Known rows, with every step that occurs
lalan, sonul: [-0.38  0.58  1.95 -0.89 -0.39  2.09 -0.94  1.04  0.67 -0.53  0.40 -0.45
 -1.10  3.60 -1.35  0.71  2.58 -1.90  1.48]
rukelo, sonul, mirure, gafam, sepe: [-1.35  2.79  6.70  1.49  2.97  1.43  0.42 -3.08 -2.85 -0.60  1.50  0.62
  0.31  2.99  0.48 -2.94  2.76  0.06  3.08]
sepe, gafam: [-0.65  0.63 -1.58  0.08 -0.42  0.09  0.00  0.58 -0.53  1.41 -1.03  3.26
  1.19  0.10 -1.93 -1.39 -1.19  0.70  4.03]
sonul, rukelo, gafam: [-0.41  1.97 -1.57  2.08  0.31  1.14 -0.43 -1.63  0.58  0.46  1.92  1.64
 -0.31  0.98 -0.02 -1.86 -1.58  0.69  3.87]
lalan, sonul, mirure, gafam: [-1.11  1.18  1.66  1.49  1.99  2.39 -2.56  0.48 -2.52 -0.78  0.23  1.61
 -1.55  4.17  0.76 -1.84  2.44 -0.29  5.72]
sonul, mirure: [-0.13  0.13 -0.34  0.13  2.66  0.28 -0.40 -0.71 -2.89 -0.71  0.67  0.00
 -0.66  0.72  2.86 -0.90  1.56  0.41  1.89]
sepe, sonul: [-0.96  0.36  0.34 -1.95  0.75 -0.24  0.98  2.68  0.00  0.24 -1.92 -0.30
  0.89  3.56 -0.36  0.58 -1.07 -1.78 -0.38]
mirure, sonul, rukelo: [ 0.05  2.06  0.41  2.10  0.35  1.63 -0.97 -2.08  1.79 -0.75  0.21 -2.59
 -1.90  3.50 -0.06 -0.56 -0.14 -0.66  0.44]
sepe, sonul, rukelo: [-0.59  2.02  0.37  1.79  1.24  0.93  0.23 -0.67  0.26 -0.13 -1.37 -3.26
  0.28  3.61  0.27 -0.41 -1.40 -1.32 -0.07]
gafam, sepe: [-0.60  1.55  5.48  0.59  1.54 -0.14  1.93 -3.05 -1.52 -0.14  1.68 -0.52
  0.58 -0.22 -0.13 -1.19  2.07  0.10  0.07]
sonul, mirure, gafam, sepe: [-1.14  2.22  6.23  1.89  3.07  0.75  0.50 -2.95 -3.56 -0.46  1.71  0.75
 -0.18  1.49  0.97 -2.67  2.89  0.48  3.64]
sepe, gafam, lalan, sonul, mirure: [ 1.74  1.13  1.17 -1.22  1.96  2.09 -1.61  0.33 -2.49 -0.44  0.80  0.83
 -1.13  3.00 -1.30 -0.80  3.51 -1.01  3.91]
sepe, gafam, lalan: [ 4.34  1.14  0.52 -1.52 -0.89  0.83 -1.00  0.58 -0.19  1.34 -0.17  2.21
  0.56 -0.19 -6.50 -1.01  0.34 -0.19  1.96]
lalan, sonul, rukelo, gafam: [-0.63  2.20 -0.60  1.66  0.18  2.15 -0.86 -1.16  0.88  0.15  2.17  1.45
 -0.90  2.69 -0.74 -1.57 -0.34 -0.24  4.60]
mirure, sonul: [ 0.17  0.55  0.59 -1.55 -0.41  0.60 -0.76  0.73  2.28 -0.79  0.35  0.64
 -2.14  3.50 -0.89  0.25  0.41 -0.83  0.42]
gafam, rukelo: [ 1.95 -1.36  3.36  0.99  0.37  1.46  0.61 -2.62  0.12 -0.30  2.18 -1.47
  0.08 -0.17 -0.57 -1.04  1.06 -0.20  0.07]
rukelo, gafam, mirure: [-0.97  1.50  0.92  1.73  0.29 -0.08  0.10 -0.82 -2.47 -0.55  3.08  3.63
 -0.03  3.11 -1.18  0.76  0.24  0.31  5.29]

Rows
[-1.26  2.48  1.09  2.64  0.89  0.44  0.20 -1.10 -2.40 -0.52  2.44  1.98
  0.02  4.80 -1.04  0.56 -0.38 -0.27  5.20]	sepe, sonul, rukelo, gafam, mirure
[ 4.56  2.28  0.76 -0.50 -0.46  1.77 -1.59 -0.73  1.33  0.43  1.99  1.29
 -1.31  1.55 -5.49 -1.29  0.26 -0.50  2.11]	mirure, sonul, rukelo, gafam, lalan
[ 4.55  1.96  0.59  0.01 -0.30  1.58 -1.32 -0.92  0.49  0.68  1.83  1.12
 -0.49  0.47 -5.16 -1.36 -0.01 -0.19  1.90]	sonul, rukelo, gafam, lalan
[-0.49  1.55  1.15 -0.24 -0.16  0.64 -0.70  0.17  0.59 -1.17  2.52  3.21
 -2.29  5.62 -1.79  0.78  0.76 -0.66  4.19]	rukelo, gafam, mirure, sonul
[ 2.59  1.40  3.62 -1.04 -0.59  3.21 -2.56  1.34  0.27 -0.31  0.61  0.38
 -1.67  4.36 -5.34 -0.08  3.27 -2.22  2.65]	mirure, gafam, lalan, sonul
[ 4.33  1.22  2.40 -0.22 -0.35  1.60 -2.27  0.50 -0.57  0.33  0.31  1.18
 -0.65  1.12 -5.49 -1.12  1.12 -0.44  1.74]	mirure, gafam, lalan
[-1.10  1.47  0.85  1.90  0.05 -0.25  0.18 -0.55 -3.15 -0.03  0.97  3.32
  0.84  3.04 -2.34  0.71  0.21  0.40  5.55]	sepe, gafam, mirure
[-0.75  0.86  0.68  1.89  2.20  1.29 -2.03 -0.04 -2.95 -0.57  0.02  1.80
 -1.01  2.37  1.40 -2.14  1.11  0.62  4.98]	sonul, mirure, gafam
[ 1.80  2.71  2.53  2.46  0.22  3.41 -2.24 -1.67  0.43 -0.43  0.35 -2.75
 -1.48  4.14 -3.13 -0.92  1.69 -1.62  2.10]	mirure, gafam, lalan, sonul, rukelo
[-0.99  2.76  3.00  2.09  2.07  0.89  1.17 -2.19 -0.43 -0.08 -0.47 -3.53
  0.53  3.49  0.29 -1.03 -0.37 -1.26 -0.05]	gafam, sepe, sonul, rukelo
[-0.91  2.06  4.54  0.51  1.53  0.10  1.91 -2.74 -1.20  0.30  3.14  2.00
  0.53 -0.10 -0.34 -2.09  1.19  0.60  2.68]	rukelo, gafam, sepe
[-1.10  2.50  1.74  3.08  0.44  1.23 -0.44 -1.71 -2.19 -0.84  3.21  2.05
 -0.63  4.80 -1.43  0.59  0.85 -0.27  5.95]	lalan, sonul, rukelo, gafam, mirure
[-1.26  1.47  2.18 -1.03  3.97  0.09  1.12 -0.21 -3.44 -0.37  0.83  0.85
  0.24  3.02  2.45 -1.52  1.48 -0.57  2.95]	rukelo, gafam, sepe, sonul, mirure
[ 1.46 -0.81  4.12  2.22  0.55  2.27 -0.71 -2.26 -0.55 -0.36  1.94 -0.28
 -0.24  1.22 -1.06 -2.26  1.12  0.08  2.71]	mirure, gafam, rukelo
[-1.30  1.02  1.03  0.95  2.53  1.22 -1.62  1.30 -2.99 -0.40 -0.88  1.61
 -0.57  4.15  1.28 -1.88  0.59 -0.30  4.75]	sepe, sonul, mirure, gafam
[-1.02  3.07  5.16  1.77  1.70  1.33  1.33 -3.69 -0.81  0.04  3.24  0.44
  0.02  1.60 -0.62 -2.33  1.76 -0.04  3.41]	lalan, sonul, rukelo, gafam, sepe
[-1.13  1.74  1.52  1.29  1.91  2.30 -2.16 -0.19 -2.09 -0.66 -0.40  1.78
 -0.44  4.70  0.84 -2.51  1.03 -0.02  4.28]	rukelo, sonul, mirure, gafam
[ 4.25  2.13  0.73 -0.75  0.03  1.41 -1.01 -0.02  0.53  0.69  1.23  0.92
 -0.18  1.63 -5.26 -1.09 -0.37 -0.84  1.67]	sepe, sonul, rukelo, gafam, lalan
[-0.33  2.26 -1.28  1.34  0.07  1.39 -0.82 -1.26  1.71  0.06  2.20  1.89
 -1.48  2.61 -0.50 -1.78 -1.29  0.20  4.07]	mirure, sonul, rukelo, gafam
[-0.70  1.30  0.85 -0.73  2.29  1.66 -0.54 -1.00 -1.64 -0.93  0.09  0.01
  0.23  3.88  1.97 -1.37  1.47 -0.59  0.88]	rukelo, sonul, mirure
[ 2.08  2.47  2.22  1.92  0.16  3.01 -1.59 -1.80  0.71 -0.42  0.59 -3.27
 -1.26  3.46 -2.97 -0.41  1.75 -1.66  0.83]	gafam, lalan, sonul, rukelo
